What can hang from each mark
B: L U
F: K
L: H
K: T U
W: S
U: A B K W
T: H

(in the rows, 128 means zero)
Known rows, with every way that one mark hangs from another
T{H}: [134 156 154 174 157 131 160  99 110 146  86 136 179 153 153 120 134 106
 133 115 122 115 159 169 112 182 123 103 127  66  90  84 119 134 164 115
  92  93  64 130 178 171 150 129  53 133 142  84  73  77 147 108 165 122
 125 147 163 118 154 127 148 204 130  73  90 203 130 104 118 117 126  80
 134 144 180 115 107 117 122 116 118 138  82 130 104 158 154 116 162 119
 101 152]
K{T{H} U{W{S}}}: [122 108 134 160 135 147 179 114 194 106 141  81 185 102 134 111  82 126
 108 135  68 150  69 158 164 172 125 140 124 106 143 100 105  82 170 158
 172 130  93  55 163 150 144 211  85  72  95 122 146 112  86 153 137 116
 127 130  75 130 132  67 141 164 168  84 167 129 109 147 160 151 129 147
  94  79 125 163 153 162 111  94 105 162 117 122 114 103 103 113 187  80
 117 175]
K{T U{A B}}: [128 135 126  99 143 130  82 112 113 124 117 117 155 139 113 159 128 172
 155  90 130 146  79 133 149 136 110 118 145 113 161 124  99 133 157 161
 157 134 121 103 131 155 110 149 149 130 124 136 146 126 101 145 110 142
 139 143  80 164 124 123  95 116 136 135 136 141 120 127 145 141  98 143
 108 114  88 146 131 155 124 138 113 132 145 181 129 114 109 161 136 130
 155  84]
U{A B{L}}: [166 146 110 113 105  80  72 142  67 114  89 184 107 171  85 126 148 134
  86  98 191 127 124 106 119  89 121 124 114 147 127 139 148 173 144 115
 104 158 160 195 100 155 121 128 135 169 190 109 139 109 167 124 141 147
 101 127 178 139 152 158 128 132 121 172 112 150 141  67 102  75  96 116
 128 173 127 127 108 128 132 133 168 106 107 136 151 132 140 165 129 151
 164  86]
K{U{B{L{H}} W}}: [ 82 111 123 102  96 124 161 148 115 116 119 169 174 125 115  71 135 125
 101 139 178 140 142 108 115  98 148 158 116 145 152 161 194 163 102 160
 123 145 117 154  91 143 149 136  86 154 163 129 126 161 150 137 133 117
  98 124 132  88 121 131 116 107 128 144 158 101 147 124 126  99 111 138
 132 105 144 149  94 148 133 101 146 126 129 114 126 115 117 124  91 134
 138 152]
B{L{H} U{K W}}: [ 55  92 130 126 105 153 166 153 112 134 143 154  63 120 138  67 155  86
 136 185 175  84 241 112 105 113 147 167  85 190  85 155 178 128  77  77
  90 116 161 179 110  62 178  82 127 160 141 128 118 164 163 133 156 140
 145  84 216  80  96 145 140  98 105 135 118  55 138 120 145 123 152  92
 165 116 181  96 124 114 144 128 158 114 105  22 104 129 146  94  52 138
  88 210]
B{L U}: [ 89 135 142 129 107 114 138 137  81 106 108 145  99 129 121 128 163  84
 109 141 176  82 227 118 102 146 160 134  72 145  85 142 161 138 107  94
 117 101  95 169 121 156 176 110 104 167 184 115 116 130 153 109 137 156
 140  93 204 114 121 145 136 107 118  93  98 187 167  83 158 146 138  74
 165 153 198  84 105  95 138  69 152  96 101  51 119  98 119 148 118 124
 105 156]
U{W}: [182 128 154 143 126 101 178 119  98 136 144 140 152 148  98 139 131  93
 150 143 123 162 113 128 141 135 144 131 112 116 137 127 169 107 129 133
 126 107 110 148 153 141 122 118  80 122 128 113 112 107 138 125 179 111
 152  97 136 100 136 107 159 158 166 113 129 175 121 129  66 105 131 154
 168 149 158 136 135 126 119 145 120 119 110  97 137 125 142  91 139 153
 101  99]
F{K{T U{B W{S}}}}: [154 123 123 136 124 127 140 104 196 132 147  64 169  95 150 150  86 123
 145 148  48 146  61 122 151 127 129 134 165 135 148 142  91 103 106 176
 180 135 127  62 141 116  98 129 156  91  91 170 140 168  74 130 117 113
 107 120  59 125 124  88 112  99 155 140 163 136 127 168 117 180 153 193
 127 101 116 150 131 121 125 127 110 157 178 162 134 120  91 118 165 114
 146  91]
F{K{T{H} U{B W}}}: [116 148 138 129 155 167 153  91 202 163 137  67 197  88 164 142 115 147
 151 137  28 117 102 134 124 103 138 105 188 112 137 115 111 120 133 177
 166 130 103  63 152 110 103 147 120  82  91 123  88 153  94 116  81  89
 117 160  70 134 127 109 107 134 142  98 149 134 136 145 141 162 160 156
  97  88 120 145 115 116 106 125  95 171 157 190 118 142 108 147 169 111
 143 141]
L{H}: [ 94 138 158 160 128 123 176 122  77 135  72 176 158 166 159 104 130  76
 168 111 146 119 144 146  69 143 100 131 172  82  99 110 127 142 118 121
 106  90  85 142 146 114 153  60  92 168 123 106  97  98 129 101 183 136
 130  85 154  95 137 132 142 145 131  85  92 163 144  67 120 128 122  84
 173 117 202 103  90 140 154 117 124 151 106  93 116 141 152 103 117 127
  75 132]
U{B K{T} W}: [180 111 108 115 132 150 132 131 143 137 168  90  72  98 100 136 142 157
 159 137 137 149  92 154 170 120 135 118 123 158 133 153 147 142 112 134
 103 111 141 129 122  85 104  92 179  86 111 138 113 149 123 149 122 118
 116 132  67  71 149 138 137 128 146 163 137  94 117 199  69 123 124 156
 123 137  69 152 145 134 110 189 108 113 142 142 145 142 127 113 103 163
 122 140]
U{B{L{H}}}: [108 140 126 133  92 124 152 143  77  92  63 189 133 148 122  88 155 114
 113 106 189  96 160 144  81  94 128 126 137 120  98 162 160 199  99 121
  78 117 124 172  97 134 150  98 123 190 168  90  96 127 181 117 149 146
  85 120 146  89 142 162 134 122 119 121 104 149 160  74 100  80 129  73
 138 135 162 112  49 109 141  99 162 105 104 122 115 140 142 154 102 129
 125 159]
B{L{H} U{A K W}}: [ 54  72 121 122 115 129 131 158  86 142 163 162  18 129 132  62 132  85
 140 160 178 104 203  81  97  99 117 158  97 201  97 147 169 113  84  56
  97 142 204 198  89  56 164  94 145 159 127 133 161 152 160 134 154 134
 159  97 234 111  88 153 144 102  77 167 129  24 135  98 144  98 133 102
 172 137 136  89 143 132 142 137 150 114 116  10 129 146 155  87  44 134
 115 158]
K{T{H} U{B}}: [ 99 141 130 126 156 167 138 104 168 114  89  97 202 106 137 135 122 184
 125 102  97 131 121 181 155 153 124  99 155  91 124 110 103 134 168 170
 120 110  59  62 155 169 126 166 107 106 123 109 112 110 117 142  98 121
 106 167  85 141 139 117 106 158 133  84 134 154 119 123 172 140 101 104
  89  84 126 150 106 144 107 100 100 164 115 179 112 115  99 176 164 111
 149 171]
B{L}: [120 154 139 150 109  92 154 139  84 101 110 190 126 156 112 134 165 106
 102 127 176 108 172 129 103 128 166 117 107  95 100 135 156 148 120 116
 118 103  94 172 138 180 172 107  61 163 177 105 102 110 163 106 146 137
 119 121 156 131 136 149 153 136 129  88  85 205 158  86 131  89 138  83
 153 167 201  99 106 100 146  88 153  74 116 105 115 105 132 146 122 139
 109 149]
U{B{L} W}: [161 124 110 117  93  99 142 143 103 114 127 156 131 131  66 110 154 131
  97 130 177 135 121 115 145  94 162 132  94 164 134 159 191 174 102 131
 103 130 129 187  99 145 144 151 121 128 190 108 108 131 177 126 147 114
  95 120 133  78 149 133 141 132 144 157 138 145 146 121  80  69 131 138
 149 162 142 146  98 117 121 130 151  92 107 116 140 141 121 130 110 144
 131 124]

Rows
[219 116 118 112 127 115 101 142 100 146 148 125  67 148  88 108 132 134
 144 137 168 192  90 111 166 115 105 129 106 172 154 135 162 132 112  90
  92 159 181 174 106  70 114 111 190 103 110 147 162 118 146 147 139 121
 135 132 144 100 144 140 129 133 127 229 147  51 101 166  38  82 105 182
 138 166  53 151 166 152 127 223 131 124 123 135 174 161 167  78 113 167
 147  67] => U{A B K W}
[117 127 141 109 163 155  79 121 127 144 152  92  56 137 133 157 136 110
 191 129 126 118 160 126 148 163  99 123 123 154 104 129  83  84 125  90
 116  92 140 125 136 101 116  80 180 135  88 151 148 116  94 134 118 151
 194 114 161 152 107 142 124 114  99 123  96 100 113 131 158 171 124  99
 157 156  99  98 174 133 138 159 115 131 123  83 129 126 142 115 103 132
 106 138] => B{U{A K{T}}}
[115 121 115 121 104  95  92 146  59 111  76 206 108 166 115  84 143 113
  95  91 196 106 137 114  79  78 107 135 145 138 117 152 147 204 126 105
  84 152 168 200  89 119 128 117 123 187 165  89 140 107 180 118 158 140
  98 115 162 127 136 164 126 119 103 166 101 116 148  24 113  73 107  87
 139 143 135 123  77 128 135 119 173 128 102 120 127 154 134 141  93 130
 140 109] => U{A B{L{H}}}
[121 109  96 129 131 172 149 141 162 115 149 115  76  81 102  97 136 187
 101 140 134 133 144 154 157  83 140  99 120 163 122 142 143 156 124 119
  74 142 158 146 108  97 129 147 163  84 142  87 109 152 167 133 120 116
  78 169  93  94 152 153 135 153 114 149 144  70 119 178 107  89 139 130
 105 129  78 140 124 122 112 163 126 111 112 137 124 145 121 129 122 131
 118 208] => U{B{L} K{T{H}} W}
[ 66  96 129 137 130 174 153 139 155 118 169  87  68  77 123 107 150 136
 116 172 135 104 218 125 118 125 149 109  89 194  91 134 147 107 113 100
 103  94 153 145 120  99 160 148 130 100 136 105 107 147 155 133 113 124
 140 127 152 101 104 133 137 147 117 100 129  81 132 156 170 136 147  99
 128 132 129 105 144 107 127 111 127 111  94  55 109 117 130 115 114 125
  91 233] => B{L U{K{T{H}} W}}
[128  96 100 116  87 122 146 151 164  77 148 110 150  95  80 126  92 161
  73 125 113 143  92 136 154 125 142 147 106 152 169 162 140 124 123 159
 168 161 146 101 106 168 141 206 138 104 147 154 160 158 115 158 136 129
  92 124  56 135 115  92 124 111 168 142 186 122 103 159 141 121 119 164
  91 113 106 166 127 153 104  98 143 117 149 122 140  80  85 145 152 103
 149 149] => K{T U{B{L} W{S}}}
[209  95  77 131  96  97  92 169 129  84 136 137  18 132  67  96 101 128
  58 132 176 164  89  87 158  99 112 173  63 181 155 162 164 153 105  79
  94 190 213 191  85  73 117 148 209 128 141 137 204 140 165 154 163 143
  74 106 163 121 140 126 151 115 124 242 165  43  97 160  65  73 113 163
 126 174  70 148 176 150 138 188 164 104 123 109 168 143 143  92 128 131
 159  92] => U{A B{L} K W{S}}
[131 153 127 112 146 129  79  96 169 160 143  97 155 125 177 181 128 139
 168 124  70 122  81 113 127 103 113 111 195 111 146 114  85 111 131 175
 171 136 128  82 127 139  79 111 162 123  92 143 122 148  95 111  85 117
 137 149  90 171 117 131  94 104 130 117 121 139 134 122 135 174 124 153
 110 106 100 117 125 125 126 133 114 152 181 186 125 137 127 159 145 126
 155  63] => F{K{T U{A B}}}
[107 124 122  98 119 126  95 139 119  95 127 147 127 122 116 137 138 190
 113  97 140 128 114 108 124 107 133 113 135 143 151 143 111 147 150 160
 157 158 145 122  95 170 112 174 151 145 151 122 157 133 136 138  99 133
 113 151  91 170 112 144 106 101 126 126 144 118 123 111 170 116  95 133
  93 121 111 131 119 147 125 110 130 109 158 165 131 103  94 179 125 132
 157 126] => K{T U{A B{L}}}
[115 100 142 111 108 104 111 143  83 122 161 154  89 138  96 111 143  80
 118 147 152 114 184  77 106 113 152 140  81 206 127 148 183 112 116  94
 134 130 183 193  98 114 149 152 105 142 169 124 151 128 170 124 147 130
 173 108 216 129 100 141 137 117 120 142 116 113 133 102 146 103 116 120
 152 163 138 106 131 116 131 103 162 106 100  27 146 126 135 105  98 133
 106 103] => B{L U{A W}}
[137 118 136  98 124 150 149 118 140 133 146 112 178 106  92 151 125 171
 152 131 105 158  81 142 146 130 146 128 137 131 167 149 138 116 133 192
 160 136 106  95 127 162 109 158 136  99 121 151 131 143  99 146 116 115
 121 132  43  97 125 101 113 119 159 114 161 127 131 168 115 134 116 184
 109 111 103 160 135 156 115 122 104 124 136 161 135  90  94 159 115 135
 156 143] => K{T U{B W}}
[133 134 145 122 149 122  94 125  98 146 133 118  65 148 142 140 145 103
 167 152 169 119 186 121 129 178 106 146  97 139 111 121 115 102 123  65
 106 103 128 160 141  87 155  58 153 142  99 149 149 106 116 138 131 161
 185 110 226 114 111 148 125 122 105 151  89 112 119 146 129 151 116 103
 170 159 117 101 170 127 153 168 125 120 112  80 128 140 158 101 115 144
 112  92] => B{U{A K}}
[ 91 154 118 112 128 120  91 130 158 142 142 131 134 114 164 158 132 140
 124 115  86 122 111 113 113  85 131 125 168 124 133 117  95 126 128 150
 162 168 148  98 124 139  80 133 154 140 120 144 130 162 103 106  68 114
 119 150  91 179 122 149  98  90 108 133 131 121 153 100 162 160 153 144
  97 114 112 118 124 112 134 122 127 130 179 181 123 133 114 163 128 113
 173  97] => F{K{T U{A B{L}}}}
[100 164 152 140 158 128 142  97 172 163 146 108 182 116 191 186 125 119
 171 131  46  97 115 137 109 143 122 119 187  76 111 104  67  98 127 159
 169 103  71  61 175 158  97  85 120 121  87 151  93 149  57 104  78 112
 157 130  75 155 117 129 119 103 136  56 119 189 143 131 162 217 166 134
 130  88 171 111 117 107 139  96  96 145 195 172 103 113 116 154 141 108
 124 128] => F{K{T U}}
[ 86 140 120 115 140 145  94 117 130 109  97 123 166 120 128 128 117 191
  71  88 129 126 122 140 124 118 124  98 141 132 143 113  97 139 177 150
 144 163 130 108 124 163 122 196 128 129 148  93 135 117 137 139  93 133
 104 176 101 182 126 143 119 147 115 112 138 115 130 107 193 112  97 108
  76  94 105 133 106 142 100 100 136 142 114 171 125 110  88 181 157  99
 152 165] => K{T{H} U{A B{L}}}
[132 169 146 129 139 112 139 113 145 166 110 128 191 128 188 164 138 114
 138 143 104 135 112 127 131 133 132 130 163  63 120 117 127 136 112 159
 146 123  68  91 148 152 110  65 119 133 110 165 105 146  99 103  92 121
 111 131 126 117 135 134 107  99 135 117 107 188 171 153 115 175 162 148
 138 118 149 128 102 107 140 127 101 149 170 191 120 153 146 132 147 128
 156  94] => F{K{U{B}}}
[128 151 134 153 170 162 149 119 151 127 145 107 113 116 152 141 147 142
 160 124 106 130 152 181 139 168 120  92 158  74  80 102  89 117 152 119
  92  81  83  87 163 116 129 101 129 100  89 106  92  87 119 128 137 131
 136 147 110 130 154 142 143 174 120  78 109 142 103 155 139 154 143  75
 123 117 130 107 148 121 133 146  99 130 128 155 103 139 151 116 149 124
  97 196] => U{K{T{H}}}
[ 50 103 130 125 122 136  90 157  90 122 125 176  44 143 151  83 142  82
 138 143 184  82 224 110  81 121 104 160 105 184  74 136 145 150  93  57
  88 130 172 189 104  66 164  69 154 193 133 120 139 137 173 124 135 159
 161  97 237 121  97 159 131  85  64 146  88  56 136  93 177 127 135  66
 154 137 161  74 132 117 168 114 159 106 105  43 108 140 162 110  52 126
 107 168] => B{L{H} U{A K}}
[238  99 126 142 126  95 118 150 118 117 163 111  52 161 110 128  89  83
 115 142 145 196  75 114 158 154  95 161  80 138 154 112 132  91 129  78
 117 153 182 156 121  90 124 110 152 107  78 153 192 102 120 153 184 141
 151  99 173 128 130  98 157 137 156 202 156  77  78 180  55 112 126 175
 147 162  75 143 197 156 145 192 133 125 137  91 163 150 168  40 160 141
 136  65] => U{A K W{S}}
[ 77 137 112 118 126 165 136 124 156 104  93 120 182  98 146 113 130 187
  96 111 125 109 147 160 131 134 136 101 141 115 119 124 105 156 155 167
 134 138  73  92 140 172 142 184 108 131 155  91 100 133 132 127  81 127
  76 171  78 142 133 133 109 144 121  78 143 144 132 124 189 124 124  96
  77  98 126 136  86 126 102  72 111 139 108 171 106 103 102 188 147 112
 143 206] => K{T{H} U{B{L}}}
[161 149 129 132 162 130  85 129 115 131 155 126  61 143 133 166 135 141
 180 124 124 152 117 137 144 146  93 104 144 117 119 114  82  98 155 109
 121 112 148 128 142 110  99  89 177 133  81 131 140 110 111 136 148 139
 167 125 108 164 118 144 142 139 124 138 101 113  91 138 107 142 115 105
 129 139  82 105 174 144 141 183 123 129 156 140 135 141 151 116 111 134
 112 113] => U{A K{T}}
[112 169 155 173 163 139 142  91 181 165 126  92 172 123 198 163 126 100
 170 128  28  89 145 154  96 144 109  77 197  73  88  83  57 128 148 143
 130  83  89  77 182 131  90  98  99 128  91  93  66 107 109  73 116 108
 142 150 102 156 152 130 131 159 120  58  87 195 131  92 156 174 175  91
 129 102 177 101 105  88 118 104 113 154 147 160  93 147 131 128 175 104
  88 129] => F{K{T{H}}}
[125 118 153 121 129 150 171 108 146 127 155 116 188 116 113 158 122 143
 157 136  82 154  88 145 156 135 145 129 126 110 150 128 121  75 144 179
 190 105 107  83 152 167 120 157  87  96 109 135 125 130  92 146 124 105
 163 126  67 134 114  98 128 120 162  84 167 145 124 148 148 159 112 178
 122 104 138 141 148 150 116 113  96 123 152 131 120  98 109 137 112 137
 123 134] => K{T U{W}}
[157 118 144 110 141 100 136 118  97 145 159 145 150 153 119 138 120 110
 138 125 127 174  81  98 145 133 133 143  96 114 170 111 167  82 147 139
 162 142 132 147 151 157 123 138  91 128 127 156 161 112  99 140 141 114
 177 131 142 148 125 119 134 130 133 139 146 113 125 158 115 124 103 181
 152 131 124 145 165 156 124 151 115 144 141 112 147 127 141  85 126 142
 147  68] => K{U{A W}}
[103 164 140 148 153 166 130  87 197 149 105  85 207 106 192 158 123 155
 142 118  46  92 109 154 120 137 120 100 203  71 105 106  74 126 140 171
 139 123  77  52 161 137  98 130 120 108  87 134  89 139  98  97  66 102
 109 173  79 141 143 128 110 139 124  84 115 162 146 135 169 193 159 127
  96  76 129 124  97 109 120 105  95 172 153 199 102 148 105 155 176 103
 146 148] => F{K{T{H} U{B}}}
[202  99 115 116 114  88 116 122 119 108 130 113 152 143  97 121  80 115
  91 126 138 182  58 104 175 160 112 171  97 131 188 135 149 111 137 138
 146 180 148 118 112 130 115 173 134 117 129 173 206 118 113 166 154 131
 114 115 143 140 131  85 118 124 162 196 177 104 104 156  82 103  88 200
 122 135  82 172 162 168 118 165 134 134 121 121 165 125 122 106 163 126
 154  49] => K{U{A B W{S}}}
[221 108 138 142 120  71 133 131 104 109 147 120 114 176  89 123  84  60
 116 126 114 172  56 104 156 153 103 158  92 130 170 115 136  93 138 105
 154 143 179 154 126 130 128 153 112 113 117 136 180  89 112 144 214 135
 156  90 146 143 127  83 158 148 162 165 149 133  79 105  78  99 106 175
 154 166 108 144 179 147 129 163 141 114 122  84 170 126 145  72 159 127
 122  33] => U{A W{S}}
[114 164 118 126 115 109 136 125 146 141 109 149 147 121 180 143 142 128
 100 130 117 118 138 117 113 118 150 135 139  87 119 125 131 154 101 148
 149 141  97 126 131 157 118  94 117 155 156 151  95 161 117 112  72 126
  98 141 124 134 136 143 113  98 123 117 106 175 172 139 128 172 170 131
 132 129 158 125  95  97 141 105 120 128 162 169 124 133 131 160 144 124
 161 113] => F{K{U{B{L}}}}
